Each row was made from one path, in order. Every step used is in the known rows, and no mark comes twice. Write each row's path.
(in the rows, 128 means zero)
Known rows
D -> T: [114 136 125 122 130 156 139  87 171 151 145 134 119 136 133 152 128 129
 132 127 126 135 121 125 132 134 126]
R -> N: [146 122 137 134 131 123 153 160 128 138 133 134 126 102 132 117 124 131
 132 122 126 180 114 103 155 125 136]
P -> F -> W: [136 136 126 155 120  95 135 134 131 166 114 148  91 120 137 133 147 178
 154 148 132 124 145 111 158 124 132]
R -> N -> F -> K: [124 117 162  66 129 141 145 146 122 159 127 138  97  92 107 124 125  95
 143 148 116 169 118  94 112 123 145]
R -> N -> F: [140 124 128 106 117 131 146 163 131 157 132 128  99  90 114 125 139 120
 142 172 125 170 120 109 154 118 140]
G -> W -> X: [116 115 111 122 131 113 136 144 128 152 124 142 139 121 121 148 151 165
 128 164 132 121 154 136 109 131 143]
P -> J -> N: [154 143 128 168 117 118 149 157 143 140 125 144  61 140 149 114 114 128
 131 127 140 127 141 114 130 149 142]
T -> D -> F -> N: [126 125 123 108 171 116 155 159 124 184 138 135 137 130 122 165 153 132
 153  93 103 153 129 157 144 150 144]
T -> D -> F -> P -> J: [110 126 112 109  76 108 128 132 114 136 124 136 155 121 148 163 147 131
 158  98 116 165 168 147 171 178 153]
G -> W -> X -> K: [ 96 101 144 116 124 101 136 130 125 154 114 156 112 124 129 155 135 174
 139 132 123 121 159 113  73 134 143]
F -> K -> G -> W: [128 107 167  90 148 145 151  52  91 149 124 138 116 149  83 131  96 132
 112 143 125 138 140 103  79 149 150]
G -> W -> X -> K -> F -> P -> J -> N: [107 113 139 108 124  92 159 158 131 168 117 169  55 131 167 132 158 120
 169 151 137 133 182  90 120 163 149]
W -> X -> K: [100 103 151 116 124  85 129 177 120 137 125 153 112 122 140 146 141 144
 145 108 123 119 124 110  79 140 107]
J -> N -> F -> K -> G -> W -> X: [131 106 151  60 178 118 174 146 107 188 141 148  75 139  74 139 130 127
 138 201 137 111 125 108  70 144 135]
K -> F -> P: [112 128 125  83 138 131 128 129 119 133 132 126 138 126 146 116 164  74
 153 149 130 144 137 118 174 134 123]
P -> J -> N -> F -> W -> X: [147 142 110 107 129  61 152 231 145 205 119 163  42 116 140 131 148 168
 155 194 149  98 152 111 151 145 127]
D -> F -> N: [134 134 130 128 169 155 148 154 133 177 133 138 135 126 123 139 154 134
 146 136 123 117 112 125 141 138 137]
B -> F -> P: [120 128 126   4 130 132 127 128 124 125 135 127 146 116 131 144 154 133
 156 104 131 130 131 123 162 135 130]
R -> N -> F -> B: [142 121 129  28 152 131 140 162 132 144 128 131  66  90 114 126 133 128
 164 148 127 166 119 134 160 114 140]
G -> W: [125 126 122 126 131 144 137  79 132 143 117 131 126 131 115 137 120 160
 122 151 126 131 163 132 122 122 162]
K -> G -> W: [143 115 132 131 137 136 151  70  98 147 127 129 118 149  88 132 112 156
 107 167 135 139 142 119 121 141 146]
N -> F -> K -> G -> W: [123 111 158  65 135 151 142  57  92 170 122 134  92 138  65 138 110 120
 124 192 125 128 146 111  79 140 152]
R -> N -> F -> P: [136 127 129  57  97 134 149 160 129 162 135 123 146  82 117 120 134 123
 148 149 133 171 124 106 191 125 140]
N -> F: [124 130 120 102 113 135 120 134 132 147 125 124 104 115 107 135 143 114
 140 178 126 118 132 131 127 119 129]
P -> F: [130 128 125 181  98 126 126 125 130 130 126 134  97 120 128 130 155 129
 149 144 127 133 131 122 122 132 128]
W -> G: [144 115 139 133 133 100 135  96  91 132 153 122 130 129 129 123 129 120
 135 137 135 117  95 126 132 131 121]

Write each row's path
[137 105 123 126 138 107 152 134  96 157 135 138 129 138  90 140 139 159
 114 178 141 128 132 124 109 151 126]
K -> G -> W -> X
[142 104 172  70 135 134 161 140  90 165 134 136  89 107  80 121 113  92
 132 165 121 177  97  83 113 143 127]
R -> N -> F -> K -> G
[121 127 144 103 120  49 154 217 140 206 107 180  15 121 151 138 133 176
 166 163 136  96 159  89 116 149 126]
P -> J -> N -> F -> W -> X -> K
[108  97 149  90 166 142 152 115  86 154 132 151 139 137  87 161 156 138
 137 187 126 127 125 108  69 161 131]
D -> F -> K -> G -> W -> X
[113 107 153  67 136  55 156 219 128 204 116 171  80  83 134 143 145 182
 165 160 125 152 131  82 141 122 122]
R -> N -> F -> W -> X -> K
[128 141 117  93  43 126 118 134 125 153 114 128 111 104 129 123 131 116
 143 158 140 124 164 123 163 152 146]
N -> F -> P -> J
[147 145 130 119  96 120 155 155 139 143 131 142 107 131 153 108 107 131
 138 103 146 128 147 110 166 156 142]
F -> P -> J -> N
[ 97  88 148  83 170  32 154 178  82 182 131 169 115 143 122 187 153 189
 166 123 110 153 128 119 123 171 105]
T -> D -> F -> W -> X -> K -> G
[139 103 168  70 138 148 171  88  93 178 127 140  85 109  67 130 107 126
 127 186 122 180 130  86 106 138 161]
R -> N -> F -> K -> G -> W
[121 101 164 124 130 120 149  56  97 151 119 144  91 152  96 141  97 166
 120 137 124 139 148  96  87 144 145]
X -> K -> G -> W
[115  95 159 119 132  78 144 168  88 144 138 150 102 140 114 139 132 139
 133 125 130 127 104 100  82 160  92]
W -> X -> K -> G
[109 122 154  60 123 141 122 115 122 150 120 133 100 115 102 134 126  94
 143 155 116 116 133 116  86 128 134]
N -> F -> K
[143 136 132  43 175 131 146 161 131 175 135 137  92 123 119 141 155 133
 144 100 127 123 118 126 133 137 136]
B -> F -> N
[ 95 110 155 126 150 115 127 115 118 126 117 146  63 136 149 130 156  80
 158 139 113 142 139 100 101 131 120]
X -> K -> F
[ 98 118 156 100 174  84 133 123 121 166 106 160  59 137 158 135 147 129
 163 148 117 134 152  91 138 126 125]
X -> K -> F -> W
[142 114 149  98 124 110 167 152 103 190 126 159  35 137  88 132 125 125
 136 202 141 118 149  99  68 171 146]
P -> J -> N -> F -> K -> G -> W -> X
[101 111 106  85 171  52 142 201 119 176 132 155 154 120 139 184 180 182
 165 137 111 144 140 153 160 145 123]
T -> D -> F -> W -> X
[114  98 150  60 135 119 144 121  89 178 126 141 102 125  66 146 137 126
 130 204 130 118 137 114  68 150 135]
N -> F -> K -> G -> W -> X
[116  99 160  95 152  45 151 176  91 180 126 166  99 140 122 141 124 186
 137 129 137 122 117  90 117 153  95]
F -> W -> X -> K -> G
[ 78  97 135  79 162  39 141 185 115 176 119 171 126 125 149 194 165 193
 177 106 101 144 149 128 121 148 122]
T -> D -> F -> W -> X -> K
[ 79 102 139  72 134 103 136 128 116 157 117 151 123 119 147 145 173 119
 165 153 125 135 168 104 120 139 136]
G -> W -> X -> K -> F -> P
